What can hang from each mark
vokeran: raba tovef
fafo: rigumib
rigumib: fafo mevev
raba: fafo
lese: raba tovef
tovef: mevev vokeran
mevev: kagom rigumib
kagom: mevev

Each row was made from one small tree. The marks that hang from a mark follow it in brackets, in alphabetical order. Every link used is in the known rows. Write each row's tree.
Known rows
lese(tovef(mevev(kagom))): [ 3.21 -4.74 -3.76 -0.18 -0.38  0.83  0.34 -3.94  2.90 -2.10  2.71 -1.86
 -0.27  2.10 -0.15 -4.15 -0.56]
rigumib(fafo mevev(kagom)): [ 0.81 -3.35  0.71 -1.83  2.86  2.71 -0.38 -4.47 -0.69  0.23  2.66 -1.19
 -0.12  4.24 -0.12 -4.41 -2.98]
vokeran(raba(fafo(rigumib(mevev)))): [ 4.53  2.86 -0.12  0.61  8.31 -2.02 -2.17 -0.07 -2.73 -2.38  5.22  0.98
 -1.93  4.62 -1.87 -1.67 -0.21]
mevev(kagom rigumib): [ 2.37 -2.24  2.06  0.77  3.27  0.87 -0.69 -4.64 -1.14 -1.60  1.23 -0.97
  0.53  1.62  1.70 -0.06 -1.41]
tovef(vokeran(raba(fafo))): [-0.20  1.57  1.07  0.36  2.86 -2.28 -1.22 -2.42 -0.46  0.26  5.00 -3.84
 -3.62  0.89 -0.56  1.09 -2.62]
vokeran(tovef): [ 0.72 -1.63  1.26  0.21  2.41  1.12 -0.08 -1.11 -0.63 -0.47  0.83 -0.10
 -0.73  2.61 -1.81  1.57 -0.59]
tovef(mevev(kagom rigumib) vokeran(raba(fafo))): [ 3.46 -1.28  0.47  1.47  2.55 -2.64 -2.24 -5.35  2.65 -0.79  5.52 -5.40
 -2.32  3.60  1.17 -0.21 -4.41]
raba(fafo(rigumib)): [ 3.48 -0.14  1.35  0.59  8.14 -1.33 -2.22  0.38 -3.78 -1.04  3.05  0.61
 -3.32 -0.40 -1.05 -0.64  2.61]
mevev(kagom rigumib(fafo)): [ 2.41 -3.36  1.94 -0.26  5.08  1.39 -0.41 -4.69 -1.90  0.86  2.16 -1.93
 -1.22  1.03  0.91 -1.12 -2.42]
vokeran(raba(fafo) tovef(mevev(kagom))): [ 5.23 -1.20 -1.47 -0.44  4.85 -0.76 -0.40 -2.84  4.08 -0.11  3.85 -3.62
 -0.15  0.66 -2.02 -0.74 -2.98]
fafo(rigumib): [ 2.32 -0.04  0.29  1.33  3.84  0.58 -0.90 -1.35 -3.46 -1.83  2.62  2.59
 -2.72  1.60 -0.85  0.46  1.30]
tovef(vokeran(raba(fafo(rigumib(mevev(kagom)))))): [ 1.01  2.47  0.19  0.03  5.06 -0.83 -2.01 -2.55 -0.76 -3.33  4.59 -1.33
 -1.72  5.02 -1.94 -2.99 -2.15]
kagom(mevev(rigumib(fafo))): [ 2.58 -3.86  1.03  0.03  3.71 -1.16 -2.82 -4.11 -2.55  3.14  2.34 -1.38
 -3.49  3.42  0.71  0.53 -1.04]
tovef(mevev(rigumib(fafo))): [ 4.61 -4.69  0.81  1.43  3.13 -0.44 -1.84 -4.26 -1.04  1.82  4.71 -1.76
 -4.09  4.86  1.42  0.02 -2.68]
vokeran(tovef(mevev(kagom rigumib(fafo)))): [ 4.49 -5.49  0.54  0.20  4.11  1.34 -0.92 -4.39  1.48  0.98  2.34 -2.69
 -1.47  4.90 -0.60 -0.41 -3.43]
lese(raba(fafo) tovef(mevev(rigumib) vokeran)): [ 3.41 -5.27 -0.19  0.70  4.46 -4.75 -1.81 -2.74  0.50 -1.94  3.16 -7.83
 -4.21  7.43 -0.28 -4.74 -0.71]
rigumib(fafo mevev): [ 0.68 -2.63  1.33 -0.78  3.34  1.34 -1.12 -2.66 -2.23  0.89  3.46 -0.28
 -2.15  5.66 -0.29 -2.69 -2.32]
fafo(rigumib(mevev)): [ 2.01 -0.18  0.74  0.90  3.65  0.81 -1.78 -1.15 -3.43 -3.04  2.92  3.06
 -1.73  6.89 -0.95 -1.76  0.53]

Which tree is each row?
[ 4.03 -4.52  0.61  1.36  2.46  0.94 -1.19 -4.43  2.20 -1.63  1.44 -1.70
  0.24  5.37  0.35  0.36 -2.42] => vokeran(tovef(mevev(kagom rigumib)))
[ 6.05 -6.53 -2.14 -0.08  5.04 -1.91  0.60 -3.73 -0.71  0.12  3.58 -4.89
 -3.76  6.64 -1.05 -5.01 -1.89] => lese(raba tovef(mevev(rigumib(fafo))))
[ 3.48  0.56 -1.70  1.07  2.71 -1.39 -1.77 -3.72  1.53 -1.55  6.05 -2.50
 -3.83  1.78 -1.18 -1.35 -2.37] => tovef(mevev(kagom) vokeran(raba(fafo(rigumib))))
[ 5.44 -1.22 -1.05  1.36  2.44  0.26  0.08 -4.72  2.94 -1.68  3.22 -1.79
  0.69  4.75 -0.91  1.57 -4.59] => vokeran(raba tovef(mevev(kagom rigumib)))
[ 7.02 -6.20 -1.31 -0.61  7.21 -3.13 -0.60 -3.70  1.58 -2.44  2.11 -6.97
 -0.33  3.52 -0.21 -7.07 -0.17] => lese(raba(fafo) tovef(mevev(kagom rigumib)))
[ 1.13  2.94  0.73  0.94  5.40 -2.13 -2.61 -0.79 -2.19 -2.69  5.49 -0.59
 -3.65  6.90 -1.94 -1.33 -1.45] => tovef(vokeran(raba(fafo(rigumib(mevev)))))
[ 2.59 -2.06 -2.99  1.39  1.07 -2.04 -0.35 -3.68  0.55 -0.03  6.30 -3.99
 -5.25  7.55 -0.95 -0.49 -4.46] => lese(tovef(mevev(rigumib(fafo)) vokeran(raba)))
[ 2.49 -6.08 -1.32  0.26  1.61 -2.10 -0.16 -4.75 -0.28 -0.06  3.73 -6.64
 -5.50  8.68 -1.08 -4.49 -2.93] => lese(raba tovef(mevev(rigumib(fafo)) vokeran))
[ 6.63 -1.61 -0.09  0.66  7.08 -1.88 -1.35 -3.12  2.86 -0.91  3.63 -3.76
 -0.06  2.95 -0.88  0.28 -3.21] => vokeran(raba(fafo) tovef(mevev(kagom rigumib)))
[ 4.80  2.93 -0.36  0.79  8.27 -2.01 -1.04 -0.13 -2.88 -1.06  4.94  0.56
 -3.04 -0.87 -1.91  0.54  0.56] => vokeran(raba(fafo(rigumib)))
[ 0.57 -5.62 -3.11 -0.82 -2.68 -0.24  1.27 -6.03  3.22 -2.48  2.10 -6.23
 -1.62  5.11 -1.12 -6.19 -2.48] => lese(raba tovef(mevev(kagom) vokeran))
[ 2.77 -4.09 -0.74  0.06  0.11  1.94 -0.16 -4.05  3.29 -0.72  1.51 -1.52
  0.21  2.96 -0.96 -0.74 -2.26] => vokeran(tovef(mevev(kagom)))
[ 3.46  1.15 -1.24  1.96  3.13 -2.83 -2.50 -2.13  0.12 -0.94  6.72 -1.77
 -5.73  3.47 -1.36  0.26 -1.69] => tovef(mevev vokeran(raba(fafo(rigumib))))
[ 1.96 -5.54 -2.04 -1.56  1.98 -2.32 -0.25 -4.45  3.12 -1.83  2.66 -8.32
 -2.26  3.27 -1.27 -7.35 -1.20] => lese(raba(fafo) tovef(mevev(kagom) vokeran))
[ 7.09 -3.72 -3.11 -0.16  7.74 -3.33 -0.88 -0.47 -0.85 -2.37  3.52 -3.27
 -3.89  3.38 -2.76 -6.18  2.53] => lese(raba(fafo(rigumib)) tovef(mevev))
[ 3.88 -0.59 -2.07  1.14  0.39  0.00  0.37 -2.70  2.56 -0.09  4.27 -0.84
 -1.55  4.34 -2.02  2.07 -3.68] => vokeran(raba tovef(mevev))
[ 1.29  2.66 -2.19  0.28  6.24 -2.88 -1.71  1.01 -1.93 -4.66  5.09 -1.09
 -3.36  7.51 -3.39 -3.45  0.07] => lese(tovef(vokeran(raba(fafo(rigumib(mevev))))))
[ 3.75 -4.15 -2.79 -0.75  4.47 -2.20 -0.61 -2.88  1.01 -3.41  3.07 -5.65
 -3.86  3.66 -2.71 -7.30  0.68] => lese(raba(fafo(rigumib)) tovef(mevev(kagom) vokeran))
[ 1.82 -0.96 -0.96  0.21  0.44 -1.36 -1.29 -5.14  3.67 -0.06  5.73 -5.08
 -2.46  1.32  0.08 -1.37 -4.17] => tovef(mevev(kagom) vokeran(raba(fafo)))
[ 3.51 -5.71 -0.58 -0.19  4.18 -3.32 -1.06 -4.74  1.92 -2.57  2.30 -8.56
 -2.24  5.55 -0.10 -6.54 -1.46] => lese(raba(fafo) tovef(mevev(kagom rigumib) vokeran))
